Every row comes from one small tree of marks. Brackets hold a mark, then the marks that hang from it, in the order of their numbers. Every link used is in the known rows. Which tree was each row made from?
Known rows
[q_680 [q_267 q_704] [q_465 q_292 q_485]]: [ 0.740 -0.803  0.393 -0.928 -1.174  0.344  2.621 -5.709  2.800  0.387
 -2.013  0.351 -2.433 -1.286  0.344 -0.409  1.368  0.893  0.380  1.720
 -1.339  1.595]
[q_485 [q_392 q_704] q_465]: [-1.911  1.164 -1.138 -1.528 -0.817  0.773  0.845  2.067  0.431 -3.694
  1.327  1.769 -1.083  1.747  1.331 -0.821  2.087 -3.177 -1.578 -6.759
 -0.372  0.363]
[q_392 [q_704 q_267]]: [-2.336 -1.238 -0.951 -2.088  0.797  0.255 -0.866  2.694 -2.795 -2.280
  2.119  0.534 -1.634 -0.459 -0.572  1.661  0.879 -0.533  0.999 -2.343
  2.752 -0.190]
[q_392 q_485]: [-0.986 -2.478  0.365 -1.190  2.627 -2.396 -2.208  2.604 -1.698 -2.229
  2.807 -0.586 -1.603 -0.854 -2.228 -0.560 -0.816 -2.431  0.986 -2.333
  1.156  1.051]
[q_465 [q_292 q_267] q_704]: [ 3.246 -0.712  0.582  2.076 -2.045 -0.065 -0.668  0.303 -0.052  0.644
  0.190 -2.112 -2.204  0.915 -0.375  1.276  0.713  0.499  0.762  1.003
 -2.968 -1.069]
[q_704 q_465]: [-1.186  0.989 -1.511 -2.202  0.461 -1.032 -1.366  3.494 -1.663 -0.946
  2.925  0.962 -1.578 -0.913  0.190  1.025  0.454 -1.827  1.173 -1.920
  0.287 -0.145]
[q_465 [q_485 q_392] [q_680 [q_267 q_292]]]: [ 0.133 -1.235  0.390  1.292 -0.070 -0.413 -0.326 -1.886  1.516  2.140
 -1.968  0.770  1.856  0.336  0.318 -0.575 -1.416  0.682 -1.566  1.746
 -0.214 -0.380]
[q_485 [q_392 q_704] [q_465 q_292 q_680]]: [ 0.120  0.748 -0.153  0.409 -2.974  1.114  2.455  0.029 -0.120 -1.741
 -0.992  0.247  1.892  2.037  1.631 -0.901  1.214 -0.734 -2.680 -4.571
 -1.042 -1.200]
[q_680 q_267]: [-1.610 -0.929 -1.075 -2.148 -0.461 -1.484 -1.169  0.349  0.264 -1.349
  2.125  1.252 -3.311 -1.193 -0.470  0.968  0.978 -1.582  0.987 -1.553
 -0.673  0.772]
[q_292 q_267 q_465]: [-0.575  3.308  0.745  1.677 -0.133  0.917 -2.263  2.698  2.035 -2.106
  2.167 -1.032 -2.166  1.767 -0.064  0.072 -0.512 -2.096  1.570 -1.326
 -4.578  0.070]
[q_704 q_267 [q_465 q_485 q_680]]: [-2.012  1.873 -1.203 -0.977  0.535  0.851 -0.539  0.658 -3.133  2.105
 -0.009 -0.324  3.062 -0.451  0.398  1.760 -2.369  2.590  0.067  2.106
  1.602 -0.440]
[q_465 q_292 q_485 [q_680 q_267] q_704]: [ 2.253 -2.910  0.484  2.021 -2.674 -0.970  1.383 -4.847 -0.994  4.613
 -2.984 -2.108  1.595 -0.398 -0.982  1.139 -1.360  4.363 -0.772  2.933
 -1.030 -0.781]
[q_267 q_680 [q_704 [q_465 q_485]]]: [ 1.778  0.284 -0.013  0.734  2.235 -0.643  1.899  0.847  1.979  3.385
  0.229  1.357  1.703 -0.942 -0.431 -0.963 -0.596 -0.295  0.077  2.703
  2.000  0.099]
[q_465 q_292 q_485]: [ 1.308 -2.992  0.027  1.116 -0.062 -0.705  1.591  0.371 -1.685  0.262
  0.581 -0.705 -0.235 -0.502 -0.997  0.483 -2.100  0.842  0.184  0.557
 -1.136 -0.404]
[q_465 q_485 q_680]: [-0.262 -2.734  0.364  0.925  0.282 -1.421  0.471  0.295 -1.513  3.113
  0.633 -0.650  2.688 -0.396 -2.216  0.110 -2.701  0.624 -0.336  0.337
  0.071  0.071]
[q_680 [q_465 [q_292 q_267] q_704]]: [ 1.512  0.851  0.370  0.023 -2.584  0.473 -1.158 -1.796  0.987 -0.369
 -0.421 -1.350 -2.569  0.160  0.314  0.454  2.874 -0.286  1.090  0.322
 -3.437  0.339]
[q_704 q_267 [q_465 q_292 [q_485 q_392] q_680]]: [-0.665  2.345 -1.293  0.366 -1.155  2.133  1.151 -0.246 -2.504  1.350
 -1.969 -0.670  3.642  0.637  2.351  1.579 -2.140  3.425 -1.305  1.985
 -0.023 -1.696]
[q_392 q_485 [q_704 q_267]]: [-2.954 -2.052  0.091 -2.039  2.833 -0.536 -1.967  2.112 -3.327 -3.724
  1.680 -0.907 -1.136 -0.515 -1.827  0.699 -0.471 -0.566  1.152 -2.527
  4.094  0.662]
[q_267 [q_680 [q_465 q_292 q_485]] q_704]: [ 2.750 -1.034  0.936  0.913  0.401  0.023  2.821 -2.323  3.215  2.600
 -1.405  0.865  1.128 -1.252 -0.252 -2.114  1.121  0.030 -0.135  3.264
  0.090  0.732]
[q_680 q_465]: [-1.553  0.042 -0.876 -2.946 -0.242 -0.850 -1.580  0.783  0.098 -1.514
  2.263  1.391 -2.324 -1.333 -0.371 -0.394  2.715 -2.777  1.238 -2.569
 -0.997  1.518]
[q_267 [q_292 [q_465 [q_485 q_392]]] q_680 q_704]: [ 4.269  0.959  1.584  4.101  2.480  0.817  0.162  1.341  5.583  2.434
 -1.469  1.806  1.716  0.983  1.568 -3.719 -0.129 -1.124 -1.068  3.886
 -0.128 -0.675]
[q_680 [q_267 q_292] q_465]: [-1.042  0.556 -0.482 -2.802 -0.341 -0.670 -2.938 -1.614  2.215 -2.226
  0.430  2.433 -3.869 -1.694  0.979 -0.672  3.541 -2.112  1.064  0.775
 -0.553  1.528]
[q_392 [q_485 [q_465 q_292 q_680]] q_704]: [-0.694 -1.411  1.326  0.105  0.177 -0.698  0.786 -0.224 -2.112 -2.857
 -0.253 -1.592  1.353  0.774 -1.485 -1.141 -0.561 -0.295 -1.209 -3.365
  1.535  0.281]

Which tree is each row?
[ 3.691 -0.591  1.101  1.651  1.974 -0.931  0.368  0.618  1.139  3.638
 -0.882  0.778  1.596 -0.386  0.394 -1.196 -1.044  0.782 -0.308  4.279
  2.278 -0.693] -> [q_267 q_292 [q_704 [q_465 q_485 q_680]]]
[-0.601  2.489 -1.960 -1.914 -0.693  1.188 -0.736  2.611 -2.990 -1.555
  1.219  0.236 -0.954 -0.697  2.163  2.131  0.287  1.255  0.872  1.151
  0.307 -1.283] -> [q_704 q_267 [q_465 q_292]]
[ 0.628 -0.305 -0.217  0.763 -0.890 -0.456  1.479 -0.120 -2.420  2.033
 -0.651 -1.086  2.777 -0.417 -0.171  0.961 -2.590  2.244 -0.261  1.529
 -0.399 -1.118] -> [q_704 [q_465 q_292 q_485 q_680]]
[-0.584 -1.562  0.177  0.463 -0.704 -0.252  2.150 -0.199 -3.064  0.499
 -1.028 -1.260  2.321 -0.097 -1.053  1.283 -1.895  1.992 -0.029 -0.800
  1.629 -1.206] -> [q_392 [q_704 [q_465 q_292 q_485 q_680]]]
[ 3.235 -1.472  1.700  3.136  0.098  0.576  2.899 -0.988  1.632  0.907
 -0.651 -1.764 -1.011  0.900 -0.885  0.284 -2.258  1.115  0.385  2.744
 -2.362 -0.251] -> [q_465 [q_292 [q_267 q_704]] q_485]
[ 1.510  0.068  0.318 -1.005  0.849 -0.686  0.616 -0.038  3.697  1.658
  0.820  2.252 -0.234 -1.545 -0.411 -2.175  3.349 -2.555  0.450  1.108
  0.758  1.249] -> [q_267 [q_680 q_465] q_704]
[-1.171  0.281 -0.282 -0.244  1.465  0.818 -0.966  0.933 -2.834  0.461
 -1.092  0.110  2.463 -0.173  0.306  1.176 -1.528  2.290  0.038  2.228
  4.094 -1.004] -> [q_392 [q_704 [q_267 q_292] [q_465 q_485 q_680]]]
[-0.641  1.035 -0.525 -1.410  1.337 -0.203 -2.357  0.572 -1.880 -1.383
  1.110 -0.776 -1.062  0.480  0.082 -0.633  0.582 -0.497 -0.325 -1.379
  1.082  1.363] -> [q_392 [q_485 [q_465 [q_704 q_267]]]]
[ 0.603 -1.301  0.268 -0.219 -0.467 -1.652 -2.197  0.089  0.634  1.208
  0.344  1.006 -0.283 -0.887 -0.251 -0.071  0.454 -0.308 -0.085  1.881
  0.266 -0.408] -> [q_465 [q_680 [q_267 q_292]]]
[ 2.284  0.568  1.337  1.760  1.341 -0.069  0.342  1.750  4.026  1.439
  1.261  0.369 -0.560  0.368 -1.147 -0.682  0.639 -2.049  0.598  2.229
 -0.976 -0.009] -> [q_292 [q_267 q_680 q_704]]
[-3.197  1.887 -1.973 -2.488  0.136  1.413 -0.604  2.876 -1.608 -2.839
  0.921  1.297 -0.700  0.588  1.889  1.599  1.391 -0.915 -0.007 -3.864
  1.929 -0.927] -> [q_485 [q_392 [q_704 q_267 q_465]]]
[-0.901 -0.017  0.334  0.805 -0.128  0.873  1.671  0.070 -1.484 -1.967
 -0.408 -1.589 -0.512  0.814 -0.801  1.848 -1.776  0.970  0.895 -0.744
  0.090 -0.774] -> [q_392 [q_704 [q_465 [q_292 q_267] q_485]]]
[-0.055  1.310  0.278 -0.744 -1.763  0.712 -0.584 -0.644  1.216 -2.414
  0.607 -0.459 -2.519 -0.034  0.248  0.275  1.885 -1.429  1.157 -0.409
 -3.586  0.611] -> [q_680 [q_465 [q_292 q_267]]]
[-1.367  0.748 -0.818 -1.175 -1.270  1.007  0.348  1.220 -3.612 -0.835
 -0.290 -0.619  1.380 -0.189  0.687  2.179  0.021  2.339  0.221 -0.156
  2.443 -1.876] -> [q_392 [q_704 q_267 [q_465 q_292 q_680]]]
[ 0.180 -0.716 -0.216 -0.199  0.310 -0.688 -0.615 -1.775  1.251  3.053
 -0.517  0.599  1.329 -1.267 -1.220 -1.039  1.421 -0.425  0.254  1.353
  0.299  1.377] -> [q_267 [q_680 [q_465 q_485 q_704]]]
[-2.294  0.187 -1.166 -1.026  0.629  1.175 -0.276  2.864 -0.195 -1.594
  0.642  1.586  0.713  0.353  0.741  0.301  1.513 -1.279 -0.602 -2.415
  2.201 -0.942] -> [q_485 [q_392 [q_704 [q_267 q_680]]]]
[-0.202  1.216  0.208  2.402 -1.923  0.725 -0.359 -3.382  1.800  3.256
 -2.415 -1.200  1.749  1.491  0.707 -0.315 -1.019  1.865 -0.974 -0.464
 -2.724 -0.392] -> [q_292 [q_465 [q_485 q_392] [q_680 q_267] q_704]]
[ 0.233 -0.250  0.227 -0.593  0.710 -0.773 -0.378  1.209 -1.277 -3.352
  1.424 -0.740 -1.204  0.391 -0.345 -1.332 -0.265 -1.725 -0.505 -2.332
 -0.736  0.976] -> [q_392 [q_485 [q_465 q_292]]]
[ 1.743  0.077  0.069 -0.329  1.671 -0.618  0.019 -1.312  2.350  0.950
 -0.758  1.657 -2.493 -0.970  1.024 -0.237  0.234  0.241  0.453  3.481
  1.454  0.402] -> [q_680 [q_267 q_292 [q_704 [q_465 q_485]]]]
[-0.746 -0.117  0.967  1.650 -0.740  0.558  1.927 -0.753 -1.589  0.063
 -1.349 -2.260  1.985  0.963 -1.121  1.675 -2.447  2.238  0.196  0.030
  0.118 -1.233] -> [q_392 [q_704 [q_465 [q_292 q_267] q_485 q_680]]]
[-2.384 -0.238  0.001 -1.595  0.052  0.649 -0.746 -3.736  2.496 -2.295
 -2.147  1.948 -1.975 -0.289  1.023 -0.817  1.887 -0.925 -0.225 -0.870
  0.455  1.511] -> [q_680 [q_267 q_292] [q_465 [q_485 [q_392 q_704]]]]
[ 0.113  2.777 -0.517  2.419  0.131  2.145 -1.081  0.101  1.202  2.371
 -1.374 -0.252  2.185  1.428  1.600 -0.623 -0.433  1.415 -0.611  1.218
 -1.259 -0.699] -> [q_292 [q_465 [q_485 q_392] [q_704 [q_267 q_680]]]]
[-1.649  1.728  0.259  1.740 -1.055  0.814 -0.091 -1.945  1.925  1.103
 -1.332 -0.321  1.874  1.400  0.637 -0.572 -1.916  0.665 -0.819 -1.063
 -3.023 -0.036] -> [q_292 [q_465 [q_485 q_392] [q_680 q_267]]]
[ 1.323 -0.031  1.265  0.158 -0.149 -0.758  1.433 -2.547  1.069 -0.828
 -0.948 -0.922  0.010  0.274 -0.205 -1.739 -0.114  0.086 -1.342 -0.079
 -0.172  0.876] -> [q_392 [q_485 [q_465 q_292 [q_680 [q_267 q_704]]]]]
[ 0.123 -0.223  0.050 -0.923  1.212 -1.327 -1.842  0.690 -1.061 -1.156
  1.574 -0.784 -1.367  0.275 -0.891 -1.296  0.708 -1.825 -0.328 -2.876
  0.355  1.612] -> [q_392 [q_485 [q_465 q_704]]]
